Each row was made from one path, in order. Every step used is in the known rows, and no mark comes twice. Write each row's path.
(in the rows, 128 means zero)
Known rows
z/j/b: [138 134  95 105 193 172 148  95 108 133 208 158 126 169 123 151 217 102
 170 103 122 156  86 113  60 102 206 120 121 132]
w/b: [129 105 139 129 162 154 140 131 125 103 141 139 152 174 128 136 177 130
 151 167 113 146 117  78  99 191 193 102  90 114]
r/q: [133 138 112 106 150 104 138  93 121 125 143 136 164 128 123 109 137 125
 105 143  90 112 144 128 113 147 191 103 122 144]
b/d/q/r: [ 93 128 149  78  95 178 115 111 147 155 111 118 101 128  94 152  83 134
  96 106 128 133 137 152 155 111  82 113 152 115]
q/d: [134 138 141 119 130 105 137 110 110 120 162 116 144 151 144  84 143 129
 136 151 108 133 118 108 109 142 141 123 110 142]
j/b: [129 137 119 119 184 158 156  95 114 129 183 162 145 173 127 131 196 134
 140 120 131 130 137 113  79 132 202 111 105 132]
w/b/d/k/t/q: [156  81 193 176  65 169 107 159 119 135  92 118 111 152 177 129 114 123
 178 165 163 149 112  98 138 158  53 213  67 111]
w/b/v/q/d/k: [133 100 140 180 112  54 136 200 149  74  66 127 105  98 109 126 113 164
 151 160 120 115 134 125 141 180 127 134 119 122]
t/q: [147 126 135 112 112 141 110 107 106 130 122 124 132 142 152 111 115 110
 123 138 124 110 103 114 114 119 133 118 103 132]
j/b/v: [109 133 113 122 186 158 180 148 132 107 142 168 165 141 115 151 168 142
 151 125 128 118 153 128 108 145 215  79 119 118]
d/b/v/q/t: [107 128 112 157 142  47 119 167 160 131  95 105 148  95 104 124  75 126
  92 135 132 102 142 140 182 144 113  88 188 145]
z/j/b/d/q/v: [100 124 102  79 142 198 148 110 158 158 180 134  94 142  85 180 174  70
 125  80 148 169  98 157 111  43 112 132 177 104]
j/b/v/q: [102 145 101 129 181 102 169 163 148 103 111 178 118  91  97 156 148 150
 115 120 129  87 158 154 120 140 196  72 136 126]
z/j/b/v: [115 132  89 109 195 176 174 147 124 113 171 165 145 135 109 171 191 110
 182 106 121 143 104 132  87 119 221  83 133 117]
z/j/b/d/q: [ 95 128 124  92 154 192 166 126 127 154 191 138  66 135 105 187 166  86
 153  97 147 155  82 135 110  98 126 121 136 110]
d/b/v/q/r: [100 115  78 133 135  78 101 143 161 146  77 122 160  93  76 141  60 162
  69 122 116  90 143 170 168 131 145  76 193 135]
d/k: [190 126 136 147 132 126  96 117 100 142 158 108 130 146 158 128 141 143
 162 129 112 136 144 108 121 150 146 160  99 135]
d/k/t: [205 128 158 175 101 140  76 107  81 155 150 115 137 141 187 103 140 147
 179 123 137 141 131 118 115 142 111 210  77 140]
b/v: [122 136 123 112 157 137 156 160 125 110 121 134 165 115 130 143 125 134
 142 146 107 122 149 122 141 171 189  74 115 116]
v/q: [139 147 120 122 149  82 120 130 123 131 133 134 100 101 127 126 129 135
 100 140 110 102 137 127 128 154 159 104 115 142]
j/b/d: [ 96 136 138 102 182 172 188 136 139 144 185 156 130 161 127 155 174 124
 134 142 134 143 159 104 121 150 170 106 105 118]
w/b/v/q: [ 96 112 123 141 158 100 155 202 159  80  73 154 123  95  96 165 132 147
 123 169 113 107 138 121 137 202 190  67 114 109]
k/t/q: [165 129 160 142  77 152  90 100  86 145 114 128 137 138 182  89 112 113
 143 132 150 117  95 123 111 108  96 169  82 140]
r/q/d: [119 135 122 110 125  71 148  86 121 112 142 127 162 134 126  73 130 126
 105 146  90 113 133 129 109 135 154 120 127 156]
k/t/q/d/b: [141  97 151 178  50  98  84  89  85 158 132  87 156 159 172  57  77 109
 123 153 165 116  60 122 131 105  54 194 113 149]
z/j/b/v/q/t: [104 148  94 118 176 101 152 156 159 101 124 164 105 101  94 147 168 105
 148  79 130 125 118 153 106  86 153  95 181 142]
b/v/q/d/k/t: [168 132 153 194  69  52 100 173 116 118  82 119 108  63 156  88  86 163
 153 129 136 106 141 163 149 142  72 193 112 145]
q/r: [136 135 115  95 136 156  97  80 130 139 131 134 164 161 117 116 137 150
 115 109 100 135 143 131 106 118 162 107 136 137]
c/b/d: [100 140 104 127 163 167 167 140 118 117 131 130 138 121 140 161 134 166
 108 166 108 148 166  87 158 188 144 109  99 104]
z/j/b/d: [101 135 111  88 192 184 186 133 134 151 211 150 107 157 124 171 199  96
 163 126 125 165 113 107  99 122 178 114 123 119]

Write each row's path
[175 115 164 145  43 156  78 121 134 166  99 102 130 131 174 107  96 101
 134 120 155 148 145 142 153  72  24 227 122 123] -> b/d/k/t/q/v
[116 120 111 157 122  30 115 122 121 148 150  92 123 119 118  89  94 136
  79 162 126 101 100 127 147 145 116 125 147 152] -> v/q/d/b
[ 94 106 157 114 162 172 178 172 152 118 144 133 132 164 124 160 160 123
 139 193 117 160 139  71 137 209 163  97  93 100] -> w/b/d
[ 92 138 142  94 141 178 155 122 146 148 176 132  74 146 101 162 161  71
 162  78 156 164  94 133 118  69  79 135 171 128] -> z/j/b/d/q/t
[178 113 157 152  66  91  90 108  96 118 119  95 114 145 169  78  97 128
 155 129 131 121 106 123 115 101  70 189 107 144] -> t/q/d/k
[105 146  71 151 162  99 146 172 124  77  56 153 126  47 112 160 106 191
  89 143 107  94 165 137 158 179 171  76 128 110] -> c/b/v/q
[123 109 120 149 130  84 124 101 108 152 178  84 168 168 136  88 116 127
 115 163 125 132  99  99 136 146 134 132 133 139] -> q/d/b
[104 156  91 154 149  86 135 170 146  68  43 144 130  57 109 134 103 176
  94 121 120 110 173 137 164 148 122  89 159 126] -> c/b/v/q/t
[144 131 121 102 103 146  93  91 133 137 129 107 132 131 108 129 129 104
  97  97 131 131 118 153 126  78 113 126 159 120] -> d/q/v
[142 129 115 156 146 155 135 145 108 125 124 112 118 118 154 163 126 186
 138 150 116 154 172  91 160 178 115 161  95 105] -> c/b/d/k
[140 121 122  93  93 155  78  75 125 130  93 135 145 156 124 106  99 131
 104 102 119 114 114 144 105  79 117 118 139 140] -> t/q/r
[146 124 117 124 172 172 152 136 123 156 208 133  93 157 138 178 189 112
 193 109 128 171 121 110 102 118 151 167 119 123] -> z/j/b/d/k
[151 122 173 147  51 120  99  95  88 128 114 118 135 142 183  52 103 114
 141 137 150 121  81 126 107  99  62 186  88 149] -> k/t/q/d
[ 97 132  94 114 111 180 133 116 143 123  94 114 119 103 103 166 111 143
  69 117 133 149 152 137 170 108  82 127 153  90] -> c/b/d/q/v
[131 130 129  96  97 163  78  74 121 142 113 122 121 136  98 130 100 141
 109  79 124 121 114 161 118  90 109 119 149 131] -> d/q/r
[155 123 166 167 132 172 137 128 112 166 172 141 120 153 169 134 166 147
 183 121 164 155 160 121 117 134 104 211  82 129] -> j/b/d/k/t
[134 121 148 116  86 106 121 102 103 113 123 112 127 151 150  78 107 108
 126 144 126 117  90 114 110 105 101 133 111 141] -> t/q/d
[107 117  92 153 156  62 131 175 143 138 114 114 142  84 107 147  78 141
  89 158 123  87 131 142 176 172 163  74 159 126] -> d/b/v/q
[ 87 108 188 117 110 160 146 160 163 116 107 113  97 153 107 147 125 101
 136 145 147 157 120  99 152 154  62 120 137 109] -> w/b/d/q/t
[104 109 115 149 135  81 149 151 125 131 141  93 185 138 118 108  89 135
 123 166 123 123 116 117 164 159 148  97 149 124] -> q/d/b/v
[137 136 161 117 103 128  98 100 121 127 127 108 111 136 124 110 112 103
 133  95 141 132 114 135 133 103  75 129 147 137] -> d/q/t
[ 89 141 113 137 155  67 180 159 148  92 113 163 115  96  98 120 141 149
 115 127 134  91 148 156 114 130 165  90 142 135] -> j/b/v/q/d
[137 158 137 124 134  66 106 127 143 120 120 129 107 108 126 103 125 119
 105 118 122 113 141 124 134 128 110 117 150 153] -> v/q/t
[110 131 139  85 102 161 130 124 158 149 131 105 113 122 108 155 108  95
  87 120 136 146 143 142 164  96  83 124 161 103] -> b/d/q/v
[105 138  74 113 186 116 161 167 142 110 141 175 102  86  94 173 172 117
 141 102 123 113 109 157 100 115 203  82 149 131] -> z/j/b/v/q
[ 85 141 169 107 134 162 160 119 153 138 149 133  93 151 107 142 140 102
 133  94 167 141 141 133 133  98  75 133 154 126] -> j/b/d/q/t
[151 123 115 100  95 140  95  89 136 130 106 119 160 149 135 105 123  90
  98 119 124 127 119 135 115  65 121 123 145 126] -> t/q/v
[213 111 145 166  42 144  40  83 108 150  96 110 148 143 179  88 113 108
 140  98 153 135 120 148 115  50  55 236 116 138] -> d/k/t/q/v
[107 144 125 127 125  50 155 176 142  98  94 133 114  70 116 108  96 140
 106 149 110  90 140 146 151 154 139  88 138 133] -> b/v/q/d
[137 134  89  93 139 108 125  75 148 126 131 130 190 137 107 106 148 110
  76 122  91 126 159 145 115  94 178 113 164 140] -> r/q/v
[120 142 113 124 152  82 144 179 145 108  92 145 120  63 116 146 102 141
 104 143 109  91 155 146 154 168 175  68 131 124] -> b/v/q
[101 144 181 100 103 142 134 140 147 143 130 101  90 126 123 131  96  96
 121 119 140 145 135 124 169 125  48 126 149 125] -> b/d/q/t
[159 129 137 189 111 172 113 137  92 141 117 118 123 111 183 138 122 189
 156 143 141 158 166 104 160 173  76 217  73 114] -> c/b/d/k/t
[199 109 153 157  36 158  22  71  98 153  81 121 138 148 169  85  86 148
 155  83 150 126 113 155 104  65  49 229 110 149] -> d/k/t/q/r
